Known rows, with every way that one mark hangs from another
{pamefof pefo}: -0.42,-1.62,+0.46,+0.89,+0.15,+2.47,-0.47,+0.69,-2.03,+0.12,+1.66,+2.95,+2.24,+1.48,-0.19,-1.38,+0.57,-1.19,+0.07
{pefo bozamam}: +0.62,+0.13,+0.60,+0.16,+1.27,+0.83,+0.21,+0.30,-0.31,+1.35,+1.70,+0.61,-0.16,+0.30,+0.79,-1.11,+0.40,-2.26,-1.17
{pefo bozamam namir}: +0.98,-0.43,+0.21,-0.96,+1.32,+0.79,-0.80,-0.55,+0.50,+2.78,+1.10,-1.31,-0.55,-0.84,+0.01,-0.35,+0.40,-0.98,-1.14
{bozamam {fugop pamefof} pefo}: -1.01,+0.22,-1.27,-0.85,-2.18,-3.54,+0.97,+2.58,+0.09,+1.14,+1.56,+0.59,+1.06,+1.50,+0.89,-1.44,-0.78,-2.14,-0.73
{pefo namir}: +0.99,-0.77,+0.28,+0.74,+0.15,+1.01,-0.75,+0.12,-1.23,-0.02,+2.31,-1.74,+0.65,+0.01,-0.45,-1.22,-0.35,-0.95,-0.02
{miror {namir {pefo bozamam}}}: +0.38,-1.52,+0.25,-0.39,-0.12,+0.74,+0.21,-0.55,+0.06,-0.03,+0.21,+0.19,-0.50,-0.75,+0.32,-0.41,+1.62,+0.69,+1.05
{namir miror {pefo {bozamam {fugop pamefof}}}}: -0.25,+2.47,-0.85,-1.12,+0.73,-2.68,+0.21,+0.55,+1.73,+0.60,-1.79,+0.78,-2.21,-0.20,+1.03,-0.96,-0.75,+0.41,+0.18
{namir fugop miror pefo}: +1.13,+1.61,+1.82,+0.38,+0.45,-0.14,+1.87,-2.94,-0.71,-4.46,-1.93,-0.15,-0.72,+0.03,+0.41,-0.95,-1.40,+5.04,+0.77
{pamefof {fugop namir}}: -0.65,-0.79,-0.20,+3.74,-0.47,+2.78,-0.64,+3.01,-1.53,-0.77,+1.81,-0.30,+2.02,+0.68,-0.09,+1.53,+1.32,-1.07,-1.51
{bozamam {pefo namir}}: +0.48,-1.27,-0.21,-1.53,-1.11,-0.97,-0.73,-0.59,-0.47,+1.87,+1.66,-1.51,+0.81,+0.02,-0.15,-0.68,-0.68,-0.62,-2.74
{bozamam pefo}: +0.04,-0.89,+0.07,-0.32,-1.10,-0.94,+0.35,+0.15,-1.12,+0.23,+2.27,+0.33,+1.48,+1.16,+0.80,-1.35,-0.54,-1.91,-2.61
{bozamam {fugop pamefof} {pefo {namir miror}}}: -0.54,+1.36,-2.18,-2.19,-1.50,-3.95,-1.01,+0.22,+1.19,-0.08,+0.06,-1.99,-0.62,-0.10,-0.08,-0.61,-1.88,-3.40,-0.32
{miror {namir fugop {pefo bozamam}}}: +0.67,-0.87,+1.41,-0.91,-0.24,+0.42,+2.22,-2.03,+0.37,-0.74,-1.86,-0.29,-0.76,-0.93,+0.30,+0.52,+1.21,+5.08,+2.31
{pefo bozamam {namir {fugop pamefof} miror}}: +1.18,+2.28,+0.33,-1.04,+2.13,-1.22,+1.26,-2.86,+1.95,-1.58,-2.08,-1.68,-3.28,-1.51,-0.51,-0.49,-0.77,+0.12,-0.12
{namir {pefo bozamam}}: +0.76,-0.09,+1.04,-0.22,+1.11,+0.21,+0.68,-0.41,+0.10,+2.42,-0.20,+1.33,-0.53,-0.11,+1.02,-1.01,+0.53,+3.16,-2.13
{miror {namir fugop}}: +0.34,-0.86,+1.01,+1.24,-1.24,+1.30,+1.86,-0.66,-1.58,-5.73,+1.14,-1.58,+0.85,+0.39,-0.32,-0.41,+0.74,-0.55,+4.52
{pefo {bozamam {fugop namir}}}: -0.45,-0.10,-0.54,+1.02,-0.84,-1.92,-0.88,+2.88,+0.98,+3.07,+0.88,-0.60,+0.03,-0.10,+0.73,+2.02,+0.48,-1.00,+0.80
{miror namir}: +0.17,-1.73,-0.24,+1.65,-1.13,+1.61,-0.05,+0.89,-2.01,-4.53,+3.05,-1.10,+1.09,+0.64,-0.20,-1.35,+1.08,-4.97,+3.32
{namir {fugop pamefof} miror {pefo bozamam}}: +0.99,+2.72,+1.20,-0.30,+1.69,-1.77,+3.10,-2.59,+1.50,-2.45,-3.09,+0.89,-3.25,-0.70,+0.60,-1.16,-0.62,+4.34,-0.89
{fugop namir}: +0.62,-0.81,+0.20,+3.96,-0.84,-0.13,+0.01,+1.76,-1.11,-1.87,+2.88,-0.49,+0.65,+0.50,+0.08,+0.06,+0.37,-1.66,-0.40
{bozamam {fugop namir}}: -0.55,-0.34,-0.44,+2.68,-2.08,-1.51,-0.85,+3.32,-0.69,-0.19,+2.03,-0.99,+1.35,+0.78,+0.33,+1.04,-0.07,-1.23,+2.34
{bozamam {fugop {pamefof pefo}}}: -1.61,-0.43,-0.82,+0.57,-1.03,-0.21,+0.24,+2.96,-0.88,+0.88,+1.12,+3.17,+1.39,+1.73,-0.02,-1.23,+0.34,-1.28,+1.78
{bozamam fugop pefo}: -1.05,-0.30,-0.64,-1.69,-2.39,-2.28,-0.32,+1.85,-0.68,+1.98,+1.46,-0.07,+2.27,+1.36,+1.14,-0.36,-0.87,-1.44,-0.48

Rows
-0.31,+0.33,+0.39,-1.50,-0.07,-1.24,-0.09,+1.33,+0.48,+4.16,-0.92,+1.00,+0.06,+0.12,+1.27,-0.04,+0.06,+3.83,+0.27	{namir {pefo {bozamam fugop}}}
+0.02,-1.64,+0.13,-1.82,+1.31,+2.23,-1.61,-0.58,+0.25,+4.97,-0.16,+1.45,+0.33,-0.45,-0.80,+0.22,+0.80,+0.18,-1.42	{pamefof {pefo bozamam namir}}
+0.38,+0.00,+0.66,-1.05,+0.75,+1.82,-0.26,-3.16,-0.54,-2.12,-1.86,-0.13,+0.14,-0.34,-1.32,+0.20,-1.00,+2.03,+1.37	{pamefof {pefo {namir fugop miror}}}
-0.58,-1.34,+0.22,-0.42,+0.07,+1.14,+2.35,-0.63,+0.58,-1.47,-0.97,+2.47,-0.64,-0.05,-0.79,-0.02,+2.07,+0.14,+2.68	{miror {namir {fugop {pamefof {pefo bozamam}}}}}
+1.32,+1.61,+1.00,-1.82,+1.89,+0.09,+0.23,-3.43,+1.25,-0.91,-2.08,-2.46,-2.00,-1.42,-0.25,+0.51,-1.26,+0.72,+0.55	{pefo bozamam {namir fugop miror}}
-0.34,+0.98,-0.98,+2.41,-1.12,-1.87,-1.57,+2.13,-0.18,-3.12,+1.05,-1.70,+0.18,+0.37,+0.21,+1.15,-0.95,-3.82,+2.41	{bozamam {fugop {namir miror}}}
+1.14,+1.25,+0.84,-0.25,+0.73,+0.20,+0.27,-2.95,-0.37,-4.03,-0.92,-2.85,-0.58,-0.70,-0.65,-0.34,-1.51,+1.03,+1.58	{pefo {namir fugop miror}}
-0.92,+1.14,-2.11,+1.02,-2.40,-4.95,-0.27,+2.00,+1.16,-1.53,+0.86,-0.81,-0.77,+0.40,+0.44,+0.78,-1.32,-4.04,-0.86	{bozamam {fugop {namir miror} pamefof} pefo}
+0.91,+1.28,+1.62,-0.08,+0.87,-1.27,+3.89,-1.26,+1.11,+0.73,-2.06,+1.59,-2.03,-0.29,+0.77,-1.16,+0.46,+7.08,-1.25	{namir {fugop pamefof} {pefo bozamam}}
-1.26,-0.74,-0.78,-0.79,+1.20,+4.91,-2.80,-0.26,-1.21,+0.25,-1.04,+0.60,+1.87,+0.03,-1.49,+0.87,+0.28,-1.72,-1.05	{pamefof fugop {pefo {namir miror}}}
+0.60,+1.26,-0.95,+4.42,+0.11,-1.60,+0.32,+0.84,+0.06,-5.55,+2.06,-0.45,-1.89,+0.24,-0.23,-0.99,-0.47,-5.05,-0.50	{fugop {namir miror} pamefof}
+0.55,-1.25,+1.48,+0.62,-1.49,+0.82,+2.30,-1.48,-1.30,-4.45,-0.65,-0.65,+0.46,-0.08,-0.15,-0.27,+0.86,+5.10,+3.40	{miror {namir fugop pefo}}
-0.99,+0.09,-1.34,-3.30,+1.01,+0.47,-3.15,-0.50,+1.32,+4.15,-1.66,+0.34,+0.09,-0.69,-0.71,+1.29,-0.49,-1.89,+1.43	{pamefof {pefo {bozamam fugop} {namir miror}}}
-1.04,-0.37,-0.92,-2.33,+2.33,+4.75,-3.03,-0.75,+0.40,+3.38,-2.21,+1.03,+0.74,-0.88,-1.22,+1.69,+0.83,-1.91,-2.26	{pamefof fugop {pefo bozamam {namir miror}}}
-0.25,-0.15,+1.15,+1.21,+0.10,+1.06,+2.98,-0.09,-0.97,-1.65,-0.13,+3.24,+0.46,+1.34,-0.48,-1.44,+0.60,+2.61,+0.77	{namir {fugop {pamefof pefo}}}
+1.08,+1.88,+1.77,-1.00,+1.68,-0.45,+1.65,-3.47,+0.89,-1.27,-3.09,+0.19,-1.97,-0.79,+0.83,-0.25,-0.90,+5.02,-0.46	{namir fugop miror {pefo bozamam}}
+0.86,+0.35,+0.10,+3.14,-0.31,-1.04,-0.44,-0.49,-0.27,-3.08,+0.20,-0.40,-1.01,-0.30,+0.13,+0.15,-0.75,+1.20,-0.85	{fugop {namir miror pefo}}
-1.54,-0.56,-0.93,+1.02,+1.46,+3.58,-2.16,+0.94,+0.49,+1.84,-1.51,+2.08,+0.63,-0.31,-0.74,+3.11,+1.20,-2.52,-2.63	{pamefof {fugop {namir miror}} {pefo bozamam}}
-0.59,-0.67,-0.92,-2.69,-2.17,-2.37,-1.37,+1.01,+0.00,+3.62,+0.91,-2.07,+1.73,+0.33,+0.25,+0.37,-1.04,-0.27,-0.47	{bozamam fugop {pefo namir}}
-0.47,+2.03,-1.77,+1.50,+0.08,-3.27,-0.44,+2.13,+2.16,-0.40,-0.13,-0.74,-2.19,-0.36,+0.35,+1.08,-0.36,-4.50,+0.76	{pefo {bozamam {fugop {namir miror} pamefof}}}
+0.98,+0.59,+0.05,+1.58,+0.97,-1.21,-0.63,-0.96,+1.29,-0.17,-0.98,-0.14,-2.34,-1.17,+0.48,+1.01,-0.11,+1.36,-2.20	{fugop {namir miror {pefo bozamam}}}
-1.48,-0.85,-0.27,-1.89,+0.17,+0.86,-1.12,+1.80,+0.03,+4.72,-0.24,+2.78,+1.59,+0.86,+0.54,+0.51,+0.68,-0.88,+1.01	{pamefof {pefo {bozamam fugop}}}
-0.12,+2.21,-1.72,-1.79,+1.05,-2.20,-1.15,+0.39,+2.10,+1.39,-0.62,-1.86,-2.15,-0.95,-0.14,-0.34,-0.81,-3.81,+0.80	{pefo {bozamam {fugop pamefof}} {namir miror}}
-1.26,-2.09,-0.23,-0.33,+0.23,+5.42,-1.84,+1.15,-1.75,+3.20,+0.07,+1.34,+2.92,+0.41,-1.44,+0.95,+1.39,+0.97,-1.44	{pamefof fugop {pefo namir}}
+1.25,+0.20,+1.41,-1.45,+1.19,+0.42,+0.98,-2.02,+0.69,+1.64,-1.13,-1.86,-0.83,-1.06,-0.17,+0.47,+0.01,+3.51,+0.31	{pefo bozamam {namir fugop}}
-1.58,-2.22,-0.32,+2.81,-0.53,+4.30,-1.10,+2.63,-1.59,+1.61,+0.67,+2.42,+2.84,+0.97,-0.90,+2.16,+1.74,+0.03,-1.63	{pamefof {fugop namir} pefo}
+0.67,-0.52,+0.97,-2.24,-1.36,-1.30,+1.11,-2.19,-0.14,+0.89,-0.43,-2.05,+0.78,-0.28,-0.19,+0.17,-0.85,+3.93,-1.29	{bozamam {pefo {namir fugop}}}
